Known rows, with every way that one mark hangs from another
(Z_602 Z_396): [169,-100,-56,99,-21,-76,-10,97,48,281,29,-69,128,-99,107,60,51,35,-98,-31,122,-47,-13,37]
(Z_274 (Z_396 Z_124 Z_440)): [151,-86,-67,23,-97,314,-34,43,62,-58,144,-64,-76,-34,-42,-40,2,-110,193,-142,-612,3,-203,-186]
(Z_807 (Z_195 (Z_18 Z_669)) (Z_602 Z_396)): [-142,-37,-141,-78,83,-184,-47,186,-36,-305,-145,218,175,-87,88,58,72,119,-131,182,311,10,-40,-55]
(Z_396 Z_124 Z_440): [152,-19,-38,58,-87,122,-24,-105,-92,117,147,-85,-98,29,14,31,-18,-77,164,-145,-305,3,-64,-67]
(Z_807 Z_195): [31,-75,-51,39,-16,-26,-75,49,15,108,49,-21,172,-10,49,126,18,74,-42,-82,6,-17,22,35]
(Z_195 (Z_18 Z_669)): [-54,-75,-28,27,132,57,-142,166,242,61,-23,71,167,-139,6,-106,22,169,-258,-101,-49,0,-63,20]
(Z_195 (Z_18 Z_602 Z_669)): [-41,-93,-42,-6,196,16,-239,248,307,-16,-138,-18,164,-215,-51,-159,-35,204,-199,11,101,-21,-29,1]
(Z_440 Z_396): [86,1,-57,55,68,90,-156,-38,55,297,72,-186,99,0,109,87,-2,24,-64,-237,0,-51,42,43]
(Z_396 Z_124 Z_274 (Z_440 Z_807) Z_602): [14,99,97,-36,23,250,162,-426,-320,-16,136,-45,-368,230,-81,84,-92,-258,289,-62,-70,-86,63,32]
(Z_440 (Z_807 Z_602)): [-72,-66,-49,-31,205,253,-66,-3,-91,-157,54,-92,89,83,138,91,-62,74,33,-20,206,-97,44,78]
(Z_807 (Z_195 (Z_18 Z_602 Z_669))): [-97,-93,-68,-30,151,-98,-203,215,216,-70,-170,77,189,-188,-57,-84,-41,164,-150,71,113,3,-11,-58]
(Z_195 Z_18 (Z_807 (Z_602 (Z_396 Z_124 Z_274)))): [50,82,-30,-42,-237,-314,-18,-88,-245,-335,95,7,-32,61,-99,73,115,72,-60,108,3,119,80,-23]
(Z_18 (Z_602 (Z_396 Z_124) Z_807) Z_669): [286,-61,20,101,-80,-141,-90,162,188,138,-131,-46,6,-129,64,-58,56,-49,-11,32,40,-40,-155,-167]
(Z_18 (Z_602 Z_396 (Z_807 Z_195)) Z_669): [139,-78,-42,72,-62,-296,-189,289,212,218,-230,51,121,-172,133,-41,50,-32,-77,77,181,-39,-56,-117]
(Z_602 (Z_396 Z_124 Z_274) (Z_807 (Z_195 Z_18))): [160,0,54,97,-319,-468,214,-101,-151,180,-3,115,-31,-39,-120,45,45,-120,-3,73,-52,68,61,-164]
(Z_396 Z_274 (Z_440 Z_807) Z_602): [-83,88,56,-29,97,228,52,-269,-200,115,62,-49,-262,161,7,19,-88,-213,169,-60,76,-107,135,144]
(Z_440 (Z_807 (Z_195 Z_18))): [-107,-160,-49,28,110,-37,19,11,-20,126,21,64,131,-63,33,-5,-110,-8,-63,10,45,-33,65,-71]
(Z_396 Z_124 Z_274): [178,39,102,34,-49,54,112,-201,-64,84,176,-62,-46,88,-164,130,0,82,48,-151,-119,20,36,60]
(Z_807 (Z_195 Z_18) Z_602): [-182,-26,-124,-74,31,-59,-51,62,-128,-362,-41,33,199,-18,-1,90,20,169,-63,100,159,21,47,10]
(Z_18 (Z_602 (Z_396 Z_124)) Z_669): [228,-73,-15,29,86,-40,-60,95,141,24,-75,-12,16,-122,1,12,15,48,13,63,152,-38,-137,-96]
(Z_18 (Z_602 Z_396) Z_669): [145,-92,-51,34,153,-47,-187,257,256,161,-149,-18,119,-187,74,-45,17,107,-110,59,279,-64,-55,10]
(Z_993 (Z_396 Z_274 Z_440 Z_602) Z_665): [-265,227,148,-87,97,356,150,-129,34,-73,103,-73,-152,170,-61,-109,-5,77,-11,-73,-91,87,53,331]
(Z_440 Z_396 (Z_807 Z_602)): [-69,6,-85,-42,236,227,-135,-100,-140,-23,45,-165,48,125,197,122,-85,-13,67,-120,183,-107,81,41]
(Z_18 (Z_602 (Z_396 Z_440) (Z_807 Z_195)) Z_669): [122,-44,-96,69,-104,-285,-232,253,118,303,-239,89,-8,-164,187,-113,22,-178,62,79,17,-35,-40,-155]
(Z_993 (Z_396 Z_124) Z_665): [-53,15,121,1,85,337,164,10,206,-91,207,-113,97,74,-61,-48,4,253,-91,-120,-257,137,-130,125]
(Z_18 (Z_602 (Z_807 Z_195)) Z_669): [55,-55,-13,45,-10,-123,-277,258,265,105,-180,3,149,-112,84,-48,18,38,-75,-35,19,-40,-46,-58]
(Z_993 (Z_396 (Z_440 Z_807)) Z_665): [-205,-27,57,-3,252,418,48,54,182,202,154,-47,-4,52,149,-205,-121,63,-4,-113,-244,71,-13,153]
(Z_993 (Z_396 Z_124 Z_602)): [-54,50,92,-38,-21,292,156,-170,89,-312,123,-142,-5,135,-101,11,6,99,-31,-48,-128,39,-166,102]

Rows
[86,-75,-33,82,-111,-168,-188,179,136,155,-126,-134,148,-104,46,-3,0,3,-7,-12,42,-44,34,-44]	(Z_18 (Z_602 (Z_807 Z_195)))
[-255,97,91,-92,78,167,141,-256,-86,-21,67,87,-170,200,-36,-37,-139,-112,137,4,-87,22,88,146]	(Z_993 (Z_396 Z_274 (Z_440 (Z_807 Z_195)) Z_602))
[-37,66,-67,-41,-178,-329,-143,60,-129,-204,27,-10,70,-10,-25,18,126,128,-183,107,100,89,151,84]	(Z_195 Z_18 (Z_807 (Z_602 (Z_396 Z_274))))
[-133,67,-52,-107,74,-244,34,59,-95,-237,-128,276,100,-24,-34,80,63,130,-112,172,326,39,81,29]	(Z_807 (Z_195 (Z_18 Z_669)) (Z_602 (Z_396 Z_274)))
[-63,-112,-83,-1,50,-167,-107,141,77,-25,-110,-49,195,-174,-94,-34,-62,131,-73,102,130,0,78,-51]	(Z_807 (Z_195 (Z_18 Z_602)))
[245,55,26,103,-344,-357,133,-160,-234,339,39,94,-192,46,3,78,31,-277,227,-15,-204,39,47,-170]	(Z_602 (Z_396 Z_124 Z_274 Z_440) (Z_807 Z_195))
[11,-64,-21,-46,29,494,90,-144,-90,-218,99,-80,-268,102,-19,-17,-61,-311,297,-53,-394,-107,-195,-163]	(Z_274 (Z_396 Z_124 (Z_440 Z_807) Z_602))
[-52,108,214,-23,87,262,248,-105,149,-29,243,-50,14,138,-183,-19,-11,266,-66,-141,-243,157,-10,211]	(Z_993 (Z_396 Z_124 Z_274) Z_665)
[80,201,89,-35,-40,135,104,-425,-247,-43,113,-183,-214,233,-131,212,5,-117,115,-169,48,-49,72,76]	(Z_440 (Z_396 Z_124 Z_274 Z_602))
[-175,238,182,-95,22,357,266,-279,-72,-216,172,-64,-264,232,-153,-43,-3,23,114,-60,-221,116,-16,229]	(Z_993 (Z_396 Z_124 Z_274 Z_440 Z_602) Z_665)
[-51,-61,-44,-78,-24,360,110,-164,-203,-293,64,14,-236,126,-21,65,-68,-352,355,11,-374,-88,-170,-217]	(Z_274 (Z_396 Z_124 (Z_440 (Z_807 Z_195)) Z_602))
[-130,-26,-46,-71,99,-225,173,-89,-271,-115,-44,164,34,23,-9,96,-62,-7,23,221,380,-12,188,-10]	(Z_440 (Z_807 (Z_195 Z_18) (Z_602 (Z_396 Z_274))))
[104,15,-22,25,-272,297,13,-25,-9,-191,26,-146,-214,57,-17,-62,78,-308,217,-103,-565,-51,-237,-178]	(Z_274 (Z_396 Z_124 Z_440 (Z_602 Z_807)))
[99,-11,51,74,-35,-329,-83,227,251,268,-206,63,41,-224,-54,-200,28,28,-194,88,174,5,55,-29]	(Z_195 (Z_18 (Z_602 (Z_396 Z_274) Z_807) Z_669))
[-65,4,-140,-53,-65,-206,-303,273,65,-288,-71,70,154,-79,148,-63,156,142,-277,84,84,59,-47,-8]	(Z_195 (Z_18 Z_669) (Z_807 (Z_602 Z_396)))
[46,6,34,70,-145,-440,30,118,117,289,-127,238,77,-119,-1,-59,70,-34,-194,36,47,36,53,-74]	(Z_602 (Z_396 Z_274) (Z_807 (Z_195 (Z_18 Z_669))))
[-179,140,91,-68,37,450,185,-157,-15,-254,140,-126,-169,175,-35,-76,13,13,83,-48,-212,85,-136,146]	(Z_993 (Z_396 Z_124 Z_440 Z_602) Z_665)
[108,172,106,36,-264,42,97,-304,-235,15,59,-112,-332,175,-84,37,47,-263,207,-112,-225,-32,21,13]	(Z_396 Z_124 Z_274 Z_440 (Z_602 Z_807))
[-230,-90,-103,-78,156,22,10,-17,-184,-290,-14,63,137,21,52,74,-79,64,1,120,203,-35,80,-41]	(Z_440 (Z_807 (Z_195 Z_18) Z_602))
[-102,-58,-159,-45,-25,-242,41,105,-189,-241,-84,85,179,-70,57,103,51,96,-66,213,308,16,49,-50]	(Z_807 (Z_195 Z_18) (Z_602 Z_396))
[-51,-183,-73,-9,219,-191,-68,195,119,113,-211,166,110,-200,66,-97,-114,-19,-70,214,339,-58,11,-142]	(Z_440 (Z_807 (Z_195 (Z_18 (Z_602 Z_396) Z_669))))
[74,-14,14,104,-250,-500,104,48,-31,334,-72,120,74,-107,-32,-13,60,-62,-119,60,54,39,135,-60]	(Z_602 (Z_396 Z_274) (Z_807 (Z_195 Z_18)))
[79,-25,14,9,215,-19,-103,33,62,373,-101,104,-172,-80,72,-121,-131,-124,127,53,175,-74,95,-3]	(Z_18 (Z_602 (Z_396 Z_274 (Z_440 Z_807))) Z_669)
[-155,199,234,-90,65,370,315,-241,18,-305,174,-105,-115,230,-206,32,25,161,-36,-54,-74,96,-36,278]	(Z_993 (Z_396 Z_124 Z_274 Z_602) Z_665)
[178,10,42,117,-246,-383,68,17,-28,381,-33,59,45,-23,39,95,70,-94,-41,-6,54,7,110,-5]	(Z_602 (Z_396 Z_274) (Z_807 Z_195))
